What can hang from each mark
zozafop: nisenos nivo somud
mezez: nivo
nivo: somud
somud: mezez zemi
zemi: somud
dovudid: nisenos nivo zozafop
nisenos: mezez nivo

Known rows, with every way that one mark hangs from another
dovudid(zozafop(nisenos(mezez) nivo)): [-1.25  0.16  0.79  1.44 -0.42  1.51  0.06  0.37 -0.44 -0.37 -0.52  0.33
 -0.05  0.06  0.92  3.79 -1.03 -0.67  0.22 -1.27 -2.04  0.46  0.80  0.97]
zemi(somud(mezez)): [ 0.58 -0.10 -0.96  3.09 -0.77 -0.54 -0.17  0.83 -1.13  0.02 -7.09 -0.32
  0.81 -0.04 -0.47 -1.00  0.99  0.56  0.93  0.98  4.71 -0.30  0.63 -0.98]
nisenos(nivo): [ 3.16 -0.63 -0.78  1.47  1.29  0.59 -0.56 -0.70  0.39  2.66 -0.21  0.15
 -0.45  0.49 -0.06 -3.55 -0.22  1.53  1.04  0.79  0.74 -2.85  0.17 -1.08]
somud(mezez(nivo) zemi): [-3.69 -0.07  0.51 -0.31  0.29 -0.07  0.57 -1.08 -0.42  0.54 -1.81 -0.51
  0.73 -0.46 -1.67 -0.08  2.18 -0.05  0.29  0.98  4.40 -0.85  1.19 -0.33]
dovudid(nivo zozafop(nisenos somud(mezez))): [-1.81  0.41  0.01 -3.66 -0.87  0.44  0.51  0.52 -0.46 -2.57 -0.79  0.71
  0.28  0.31  0.58  0.71 -0.68  0.61 -0.29 -0.37 -0.65 -2.48 -0.35  1.08]
dovudid(nivo zozafop): [ 0.59 -0.36  0.62  1.12 -0.84  0.38  0.09  2.13 -0.13 -1.52 -2.88  1.42
  0.02 -1.75  0.11  0.51 -1.25  0.70  1.61 -0.68 -0.54 -1.68 -0.88 -0.37]
zozafop(nisenos(mezez(nivo)) somud): [-0.13  0.80 -0.15 -3.98  0.96 -0.35  0.01 -2.97  0.27  0.22 -0.29 -0.73
  0.09  1.24  0.64  3.01 -0.07 -1.02 -1.56 -1.23 -0.27 -0.51  0.22  0.36]
nivo(somud(mezez zemi)): [-1.63 -0.10 -0.21 -0.95 -0.37  0.10  0.56 -0.36  0.25  0.92  4.15 -1.14
 -0.44  0.57 -1.23 -4.63  1.30 -0.37  1.12  1.31  1.48  2.82  0.21 -0.51]
zozafop(nivo somud(mezez zemi)): [-2.46 -0.59 -0.16 -1.19 -0.53  0.48  0.61 -2.80 -0.02 -0.85  0.13 -1.48
  1.30  1.41 -0.89 -4.44  1.38 -0.85  0.10  2.21  3.04 -0.43  0.94  1.34]
zozafop(nivo somud): [ 1.74 -0.75 -0.54  0.52 -0.21  0.41 -0.44 -2.57  0.61 -0.43 -0.89 -0.64
  0.48  0.89  0.17 -3.38  0.11 -0.54  0.46  1.53  0.86 -0.85  0.18  0.52]
nisenos(mezez(nivo(somud))): [-0.05 -0.13 -0.25  1.58  1.67 -0.86 -0.77 -1.43  0.39  2.05  0.25  0.32
 -1.00 -0.85  0.09  3.49 -0.09 -1.56 -0.02 -1.92 -0.10  2.85  0.28 -1.26]
mezez(nivo): [ 2.08 -0.24 -0.19  2.29  1.16 -0.07 -1.13 -1.07  0.53  1.31 -3.41  1.14
 -0.34 -1.31 -0.03  3.01  0.55  0.50  0.33 -0.15  1.43 -1.72  0.17 -1.66]
dovudid(nivo zozafop(somud)): [ 0.08 -0.08  0.21 -1.57 -0.87  0.22  0.17  1.30  0.17 -2.07 -2.28  1.08
  0.37 -0.87  0.15 -0.27 -1.34  0.60  1.42 -0.25 -0.46 -1.96 -1.01 -0.14]
somud(mezez): [-0.32 -0.16 -1.09  0.93  0.19 -0.25 -0.55  0.51 -0.23  0.42 -0.51 -0.63
 -0.24 -0.89 -0.25 -2.69  1.61 -0.06  1.22  0.62  2.45  0.02  1.08 -0.55]
nisenos(mezez nivo(somud)): [ 0.57 -0.55 -0.95  0.55  2.11 -0.10 -0.37 -1.60  0.34  3.64  4.09 -0.16
 -1.40  1.11  0.10 -1.76 -0.85 -0.54  0.24 -0.76 -0.99  2.14  0.29 -0.87]
nivo(somud(zemi)): [ 0.65 -0.18  0.49 -0.26 -0.40  0.26  0.56 -0.43  0.74  1.27  3.08 -0.98
 -0.29  0.43 -1.04 -4.15  0.39 -0.15  1.62  1.00  0.53  2.39 -0.61 -1.01]
zemi(somud): [ 2.87 -0.19 -0.31  3.78 -0.88 -0.33 -0.23  0.70 -0.57  0.32 -8.17 -0.13
  0.84 -0.14 -0.36 -0.72  0.02  0.75  1.34  0.54  3.74 -0.65 -0.13 -1.45]
dovudid(nivo): [ 3.22 -0.97  0.06  1.57 -0.21 -0.89 -0.30 -0.01  0.22 -0.72 -3.13  0.43
 -0.28 -1.58 -0.06 -3.05 -0.28  0.46  0.80 -0.22  0.99 -1.84 -1.07 -0.64]
zozafop(nisenos): [ 2.54  0.33  0.10 -0.34  0.00  0.38 -0.12 -0.70  0.11  0.40 -0.86 -0.74
 -0.26  0.16  0.58 -0.53  0.23  0.38 -0.07 -0.42 -0.29 -1.51  0.10 -0.05]
dovudid(nisenos nivo zozafop(somud)): [ 0.49  0.83  0.20 -1.56 -1.09 -0.99 -0.12  3.84 -0.11 -3.11 -2.00  1.04
  0.87 -1.51  0.26  2.79 -0.53  1.06 -0.69 -0.07 -1.62 -2.13 -1.18  0.38]

Rows
[ 1.26  0.69 -0.16  2.04  0.90 -1.84 -0.98  1.76  0.00  0.48 -1.86  0.07
  0.14 -2.20  0.03  5.30  0.80 -0.60 -1.36 -1.33 -0.43  0.85  0.16 -0.59]  dovudid(nisenos(mezez(nivo)))
[ 2.41  0.10 -0.45 -1.24  0.93  0.95 -0.06 -1.83  0.18  1.92  2.81 -0.32
 -0.88  1.90  0.83 -1.99 -0.25  1.24 -0.82  0.42 -1.33 -1.59  0.13 -0.09]  zozafop(nisenos(nivo(somud)))
[-1.00 -0.28  1.02 -0.42 -1.09  0.53  0.81  1.54  0.14 -1.21  0.63  1.02
 -0.10 -0.55 -0.46 -0.92 -1.21  0.46  1.41 -0.17 -0.90  0.34 -1.22 -0.28]  dovudid(nivo(somud(zemi)) zozafop)
[-0.48  0.44  0.66 -1.12  0.82 -0.03  0.30 -2.12  0.02  1.16  0.61 -0.52
 -0.46  0.58  0.28  3.38  0.07 -0.89 -1.29 -1.65 -0.55  0.91  0.31  0.11]  zozafop(nisenos(mezez(nivo(somud(zemi)))))
[-0.99 -0.11  0.31  1.05  1.35 -0.78 -0.27 -1.45  0.38  1.92  0.11  0.00
 -0.60 -0.74 -0.39  3.29  0.03 -1.63  0.12 -1.77  0.50  2.84  0.26 -1.09]  nisenos(mezez(nivo(somud(zemi))))
[ 1.09  0.12 -0.12 -0.73  1.33  0.30 -0.04 -1.81 -0.21  2.08  0.85 -0.65
 -0.65  1.09  0.77  0.67 -0.43  0.06 -0.98 -1.37 -0.82 -1.07  0.53  0.26]  zozafop(nisenos(mezez nivo))
[ 0.44 -0.14  0.32  0.79  0.93  0.16 -0.32 -1.59  0.75  1.65  0.18  0.73
 -0.33 -0.07 -0.59  1.52  0.64  0.26  0.15  0.41  1.04  0.14 -0.14 -1.50]  mezez(nivo(somud(zemi)))
[ 0.44 -0.46  0.70  0.50 -0.53  1.32  0.62 -3.11  0.05  0.20  2.99 -0.89
 -0.24  2.11  0.45 -1.96  0.15 -0.33 -1.33  0.83 -1.14  0.66  0.32  1.47]  zozafop(nisenos nivo(somud(zemi)))
[-0.93  0.56  0.35 -0.44  0.32  1.36  0.11  0.93 -0.30  0.87  0.24  0.45
 -0.26  0.22  0.70  3.22 -1.17  0.26  0.54 -1.39 -1.79 -0.67  0.57  0.05]  dovudid(zozafop(nisenos(mezez nivo)))
[ 0.59 -1.04 -0.71  3.00  0.02  0.63 -0.55 -1.64  0.08  0.57  2.55 -0.24
 -0.81  0.63  0.31 -3.69  0.75 -0.58  0.21  1.34  0.03  1.87  0.69  0.37]  zozafop(nivo(somud(mezez)))
[ 1.60 -0.01 -0.14  0.74  0.19 -2.51 -0.43  1.84  0.01 -0.95  1.26  0.20
 -0.69 -1.62  0.19  1.12  0.00 -0.54 -1.85 -1.09 -1.90  2.02 -1.17  0.06]  dovudid(nisenos(mezez) nivo(somud))
[ 0.22 -0.06 -0.86  3.30 -0.20 -0.51 -0.50  0.10 -1.12  0.27 -7.76  0.42
  0.62 -0.12 -0.41  1.59  1.11  0.72  0.14  0.79  4.91 -0.94  0.78 -1.18]  zemi(somud(mezez(nivo)))
[-1.52  0.20  0.15  0.57 -0.75  1.96  0.12  0.29 -0.32 -0.50  2.09  0.44
 -0.38  0.90  0.94  1.56 -0.44  0.03  0.05  0.15 -2.16  0.61  0.77  0.94]  dovudid(zozafop(nisenos nivo(somud(mezez))))
[-1.36 -0.26 -0.16 -0.16 -0.72  0.29  0.10  1.86 -0.11 -1.32  1.40  1.34
 -0.76 -0.68  0.13 -0.87 -0.72  0.47  1.03 -0.24 -1.15  0.51 -0.61 -0.18]  dovudid(nivo(somud(mezez)) zozafop)
[-1.14  0.85  0.35 -1.62 -0.52 -1.56 -0.02  3.53 -0.31 -2.70 -1.54  0.77
  0.70 -1.80  0.24  4.78 -0.82 -0.29 -1.07 -1.57 -2.03 -0.10 -0.94  0.71]  dovudid(nisenos(mezez) nivo zozafop(somud))
[-1.78  0.05  0.81 -0.31 -1.13  1.60  0.56  0.29  0.20 -0.98 -0.93 -0.05
  1.15  0.39 -0.38 -0.16 -0.61 -0.26  1.64  0.76  0.25 -0.42  0.21  0.45]  dovudid(zozafop(nivo somud(zemi)))
[ 1.23 -0.55 -1.53  0.17  1.46  0.61 -0.46 -1.07  0.31  2.87  4.05  0.11
 -1.13  1.46 -0.01 -4.66  0.30  1.22  0.53  1.48  0.32 -0.63  0.45 -0.91]  nisenos(nivo(somud(mezez)))
[ 1.95 -0.05  0.06  1.48  0.13 -2.67 -0.47  2.06 -0.28 -1.32 -2.14  0.14
  0.08 -2.51  0.06  2.01  0.17 -0.32 -1.59 -1.49 -0.66  0.02 -0.91  0.23]  dovudid(nisenos(mezez) nivo)
[-2.77 -0.02  0.28 -3.49 -0.71  0.90  1.08 -4.02 -0.41 -1.32  1.11 -1.84
  1.22  2.79 -0.09 -2.64  1.31 -0.66 -1.85  1.65  1.60 -1.51  1.09  2.57]  zozafop(nisenos nivo somud(mezez zemi))
[ 0.93 -1.08  0.32  2.78 -0.50  0.80  0.15 -1.90  0.41  0.63  1.97 -0.55
 -0.10  0.70 -0.29 -3.88  0.15 -0.50  0.60  1.36  0.25  1.63  0.07  0.29]  zozafop(nivo(somud(zemi)))
[-1.18  1.30 -0.93 -2.06  0.17  0.20 -0.34  3.48 -0.26 -0.49  1.11  0.49
  0.78  0.10  0.15  2.41  0.35  1.48 -0.58  0.92 -1.08 -2.01  0.59  0.27]  dovudid(nisenos(nivo) zozafop(somud(mezez)))
[-0.59 -0.62 -1.20 -0.23 -0.14  0.28 -0.38 -2.43  0.12 -0.73  0.12 -0.84
  0.43  1.05  0.15 -3.77  1.09 -0.75  0.05  1.91  1.77 -0.54  0.94  1.03]  zozafop(nivo somud(mezez))
[-0.64  0.58  0.98 -0.39 -1.30 -0.62  0.53  4.02 -0.20 -2.27  1.05  1.04
  0.45 -1.38 -0.39  2.13 -0.46  0.89 -0.60  0.02 -2.25  0.20 -1.33  0.30]  dovudid(nisenos nivo(somud(zemi)) zozafop)
[-0.04 -0.84  0.15 -0.44 -0.41 -0.79  0.53 -0.61  0.08 -0.61  1.25 -0.10
 -0.48 -0.32 -0.76 -4.66  0.43  0.20  0.35  0.70  1.29  0.47 -0.84 -0.17]  dovudid(nivo(somud(mezez zemi)))
[-0.34  1.03  0.25 -2.84 -0.68  1.33  0.17  0.95  0.20 -0.87 -0.35  0.00
  0.41  0.51  0.53  1.76 -0.80  0.36  0.96 -0.34 -1.25 -1.26  0.01  0.12]  dovudid(zozafop(nisenos somud))
[ 1.48 -0.60 -0.29 -0.07  0.94  0.79  0.21 -1.27  0.63  2.95  3.27 -0.25
 -0.54  1.59 -0.60 -4.98 -0.12  1.25  0.90  1.45  0.48 -0.64 -0.11 -0.99]  nisenos(nivo(somud(zemi)))
[ 0.36  0.06  0.55 -0.01 -0.15 -2.46  0.31  1.57 -0.02 -1.05  1.33 -0.22
 -0.08 -1.41 -0.52  0.68  0.22 -0.57 -1.78 -0.89 -1.09  2.07 -1.27  0.35]  dovudid(nisenos(mezez) nivo(somud(zemi)))
[-2.06 -0.07  0.95 -2.86 -0.33  0.48  1.10 -4.41 -0.07 -0.62  0.58 -1.92
  1.06  2.41  0.11 -0.30 -0.01 -1.68 -1.78 -0.12  0.30  0.19  0.55  2.31]  zozafop(nisenos(mezez) nivo somud(zemi))
[-1.35  1.54  0.14 -1.30 -0.26 -0.72 -0.29  3.87 -0.04 -1.15 -0.27 -0.05
  0.84 -1.47  0.13  5.52 -0.35 -0.71 -0.06 -1.30 -1.98  1.35  0.06  0.12]  dovudid(nisenos(mezez) zozafop(somud))
[-0.69 -0.52 -0.16 -0.15  1.73 -0.01  0.35 -1.76  0.27  3.54  3.92 -0.60
 -0.70  1.31 -0.58 -2.11 -0.62 -0.66  0.32 -0.57 -0.10  2.10  0.23 -0.65]  nisenos(mezez nivo(somud(zemi)))
[-0.92  0.62  0.36  0.20 -0.50 -1.32 -0.04  3.96 -0.31 -1.74  1.48  1.19
 -0.37 -1.74  0.38  4.50 -0.97 -0.34 -1.13 -1.72 -3.45  2.30 -1.01  0.30]  dovudid(nisenos(mezez) nivo(somud) zozafop)
[-1.53  0.16  0.12 -1.70 -0.84  0.66  0.42  0.92 -0.43 -1.64  2.12  1.11
 -0.83  0.24  0.79  0.57 -0.73  0.53 -0.38 -0.46 -2.07 -0.13 -0.46  0.63]  dovudid(nivo(somud(mezez)) zozafop(nisenos))
[-0.20  0.91  0.00  0.39 -1.00  0.29 -0.43  3.08 -0.05 -1.92 -0.57  0.41
  1.12 -0.65  0.43  3.46 -0.11  0.29 -0.45  0.70 -1.90 -0.66  0.14  0.79]  dovudid(nisenos zozafop(nivo somud))
